Each row was made from one walk, in order. Every step used is in the known rows, and no mark comes twice. Write each row's walk.
Known rows
U > W > B: [-14 -18 -43 -27   9  12  -9 -59 -17  35   8  30  10  24  -8  18  12  17
 -20  21   4   6  10   8  21   1 -23 -33]
A > C > W > J: [ 60 -18 -23   3  12   7  13  -3 -38  52  15 -10  87 -14 -15  -3  -2  11
  -4 -31 -14   2   2 -13  38  28  18  27]
B > J > C > W > V: [ 25 -11 -28 -14 -37  24   1 -56 -43  48  36  47  42 -33   9 -33 -35  33
  11  -7  13  32 -38 -21  47  14  36  15]
W > A: [ 12   1  15 -15   9 -19  25 -41 -14  25 -27  23  58 -46 -15  -6 -23   0
  -3 -17  22 -23  17  26  43 -10   4  -7]
A > C > W > B: [ 38  14 -31   7  17  11   5 -34 -32  64 -12   0  68  -1 -16 -24  24  18
   2  -6 -13  30  20 -30  45   6  20  24]
V > W > A > C: [ 19  25 -24   0  43 -23  20 -42 -19  25 -34  -5  50 -54   4 -19 -13 -33
  -3 -50 -14  10  27  23  57 -17  -6   3]
U > W: [ -7 -43 -35 -14   3  25 -19 -47 -14  18  20  11  14   6 -18  31  -3  21
 -13  13 -10 -10   1  30  16  18  -7 -45]
A > W > J > C: [ 20  -9 -18  -4  -2  -1  48 -21 -38  33  41   7  48 -14  27  34 -20   3
  -5 -10  -5 -42 -18  25   2  13   5  -9]
U > C > W > V: [ 53 -61 -44  35  16  22  32 -15 -22  59  13   8  48 -46  -8  -9   0  35
  -6  31  29  29  -4 -18  39   8  15  17]
V > W > A > C > U: [ 10  38 -32   5  52 -37  28 -51 -16  27 -36   3  41 -45  13 -28  -1 -44
 -16 -57  -6  10  18  34  68  -6   5   0]
C > J > B: [ -5  -4 -45 -14 -24  -7  27 -44 -26  27   0   3  47  -5  22   4  -9  57
 -18 -40  -8 -16 -37  24  14  22  37 -66]
A > C > J: [ 27  19 -20  -8  11  13   1  -8 -29  34   7  -8  69   3  -9 -17   0  12
  -9 -50  -8   8 -27   8  20  44  35 -20]
W > B > J > C > U: [ -1  47 -26 -28 -21 -21  23 -79 -20  47  19  71  13  24  36 -39  17   4
 -17 -17  30  18 -35 -15  55  16  13   3]
J > C > U: [ 19  17   1  -1 -14 -31  31 -70   5  33  18  27   4  25  18 -32  21  31
  -7   0  20  -3 -41  24  41  16  30 -14]
A > W > B > J: [-24  33 -55   0   3  24  25 -47 -43  32  12  41  35 -21  31  15  -9 -26
 -15  -5  -8 -13   7   3  32  12   7 -18]
W > A > C > U: [ 18  30   6 -19  32 -37  24 -34 -23  47 -20  14  70 -28 -13 -28  10 -28
  -2 -45  21 -13  -2  33  55  18  30   8]
B > J > C > U: [  4  24 -18 -17 -30  -7  11 -66 -18  29  44  52  13   4  32 -31  -3   5
  -6 -30  16   2 -59  13  54  45  34 -14]
U > C: [ 37 -41 -17  24  11   9  29 -15   5  33  26   0  22 -15   3   8  22  15
  -9  15  24 -10 -15   6  30  27  -6 -10]
V > W > A: [  6  14 -27   9  32 -23  30 -58 -11   8 -41  10  33 -59  10 -11 -27 -21
 -17 -36  -7   0  32  31  58 -27 -17 -12]
A > C > W > J > B: [ 55 -27 -35  -6  -1  -8  15 -12 -45  62  19 -18  87 -15  -5   5  11  24
   5 -34 -21  -7  -5 -13  32  21  26  16]
C > A: [ 35 -40 -11  13  13   9  36 -60 -14  16  16  10  43   5 -29  29 -21  35
 -26 -13   8 -27  15  12  29  32 -15 -52]
V > W: [  9   4 -43  26  15  -3  18 -56   2  -6 -14   8  11 -33  15   0 -12  -6
 -25 -24 -21   5  24  15  51 -16 -17 -25]
V > W > U > C > A: [ 42 -42 -48  20  57   0  63 -40   5  28   6   8  10 -36   6  28   8   6
 -45 -32   9  12  11  -4  55  -4 -38 -15]
W > J > C: [ 55 -24  13 -26 -28 -30  38 -24 -16  28  47  25  48  12  14   9 -15  33
 -10 -24  23 -31 -37   5  13  13  -8   9]
B > J > C: [ 14   6  -7 -24 -41  14   1 -56 -20  25  47  42  22  -7  18 -20 -18  19
   9 -21   8   1 -46  -1  40  30  18  -7]
J > C: [ 30  -4  15  -9 -26  -9  18 -58   1  33  21  13  18  11   2 -16   5  48
  11  11   9  -2 -27   4  23  -3  11  -8]

Write each row's walk
[ 51 -64 -22  27  30  14  50 -32  -8  38  32  -6  31   1 -15  24   9  29
 -19   5  28 -15  -4   7  26  46 -18 -34] -> U > C > A
[ 24 -24 -53  -2  -2 -40  39 -39 -17  10  13   6  34 -33  38  24 -12   0
 -28 -53 -17 -26  -1  15  35 -12 -19 -22] -> V > W > J > B
[ -6 -20 -45 -43   4  21   0 -82 -39  52  38  40   8  38  -2  13  -5  26
 -11   2   7  15 -18   3  23  27 -18 -39] -> U > W > B > J > C > A
[ 30  20 -41  -1   8  22  -2 -34 -41  65   3  15  69  -9  -7 -27  13   4
   3 -21 -13  35   6 -34  55  21  25  26] -> A > C > W > B > J
[ 26 -24 -34  17  16  20  40 -10 -11  35  15  -3  31  -8  13  -2   2  29
 -23 -11  23   4 -38  16  19  49  13 -32] -> U > C > J
[  5 -57 -39 -21   2  18 -26 -38 -29  29  30  34  31 -17 -25  21 -20  20
 -12  17  16  10  -7  15  12  -2   1 -27] -> U > W > V
[  0  13 -21 -23   0 -26  20 -84  -9  51  19  31  -7  50  19 -23  32  30
 -12  14  17  15 -36  24  33  11  15 -21] -> J > C > U > W > B
[ 12  26 -53  -3  16  -8  37 -90 -24  30   2  36   6  -3  32 -18 -15   1
 -24 -33  -3  30   5 -12  57  -5 -27 -16] -> V > W > B > J > C > A
[ 15   5 -15 -19 -25  15  15 -63 -39  48  14  36  44 -34  10 -34 -33  28
  17 -18   6  15 -26   0  57  20  30  11] -> B > J > C > W > A
[ 35 -37 -33  14  12  22  36 -37  -9  43 -13  22  44 -38 -21  11  -2  49
 -27   2   0  11  20 -23  56 -11  10  11] -> C > W > U
[  9 -12 -40  17  34  17  59 -67 -38  35   6  14  46   7  -9  39 -15  13
 -28  -1  -3 -26  32  10  20  19 -16 -49] -> C > A > W > B
[ 20 -13 -17  14  14   9  32 -52 -29  42 -44  11  68 -55 -20 -16 -30  29
  -1   2   2   2  37  11  58  -9  18   7] -> C > W > A
[ 31   6 -13   2 -14  -2  34 -77 -19  63  -7  18  27  14   6 -35   8  67
   8  32   3  32   0 -22  38 -21  13  16] -> J > C > W > B
[ 24  -3 -11  -1   9   2  56 -81 -34  55  20   8  28  25   3   9  -5  44
   2  13   5  -8  -3   4  12   5  -5 -30] -> J > C > A > W > B
[ 13 -32 -33  27  29  27  48 -55 -35  21  17  -2  48  -9 -17  47 -28  15
 -22  -7 -12 -37  26  26  17  33  -6 -59] -> C > A > W
[ 36 -14  -7  11 -19   9  23 -65 -14  48   2   2  27  -1  -2 -25  -5  69
  14  25  -5  19  -8  -7  36  -8  24   7] -> J > C > W
[ 45 -25 -11   5 -22   4  21 -60 -27  57   9  20  43 -21  -9 -32 -17  69
  14  29  15  37 -14 -19  32 -22  29  21] -> J > C > W > V
[  9 -21 -48  11  40  30  61  -2 -24  47  18   7  37 -37  16  41   6   6
 -30 -12   6 -14 -18  16  20  22  13 -23] -> A > W > U > C > J
[  3  28 -49  14  21 -17  29 -68  -4  13 -29  26   7 -14  25 -11   3 -10
 -33 -16  -9  22  31  -7  54 -31 -30 -10] -> V > W > B
[ 40 -42 -27  27  31  14  47 -24 -22  60 -16  -7  51 -49  -6 -11   1  23
   2  17  23   8  11   7  50  15   6  12] -> U > C > W > A
[ 21  -9 -40   9  29  -7  34 -44  12   8 -10  24  10 -43   9  17   0   1
 -42 -38  -6   9  17  -3  59 -30 -25  -7] -> V > W > U
[ 26 -17 -56  14  47   4  55 -24   3  26  -4  12  10 -40  23  10   5   8
 -47 -43   6  24  -9   1  51  -3 -18 -14] -> V > W > U > C > J
[  4 -29 -60   3  28  15  63 -10 -32  57  23  -1  39 -39  28  46  18  19
 -22 -14   0 -23 -26  16  15  15  21 -35] -> A > W > U > C > J > B
[ 60 -68 -16   0  39   8  63 -19   5  50  33  21  30 -14 -20  40  23  34
 -39 -12  40 -10 -12 -17  36  19 -26 -10] -> W > U > C > A
[  1 -22 -16 -39  32   5 -16 -36 -35  47   2  -3  51 -13 -31  13  -4  -6
  11 -13  -1  -6   6  39  24  14   2 -20] -> U > W > A > C
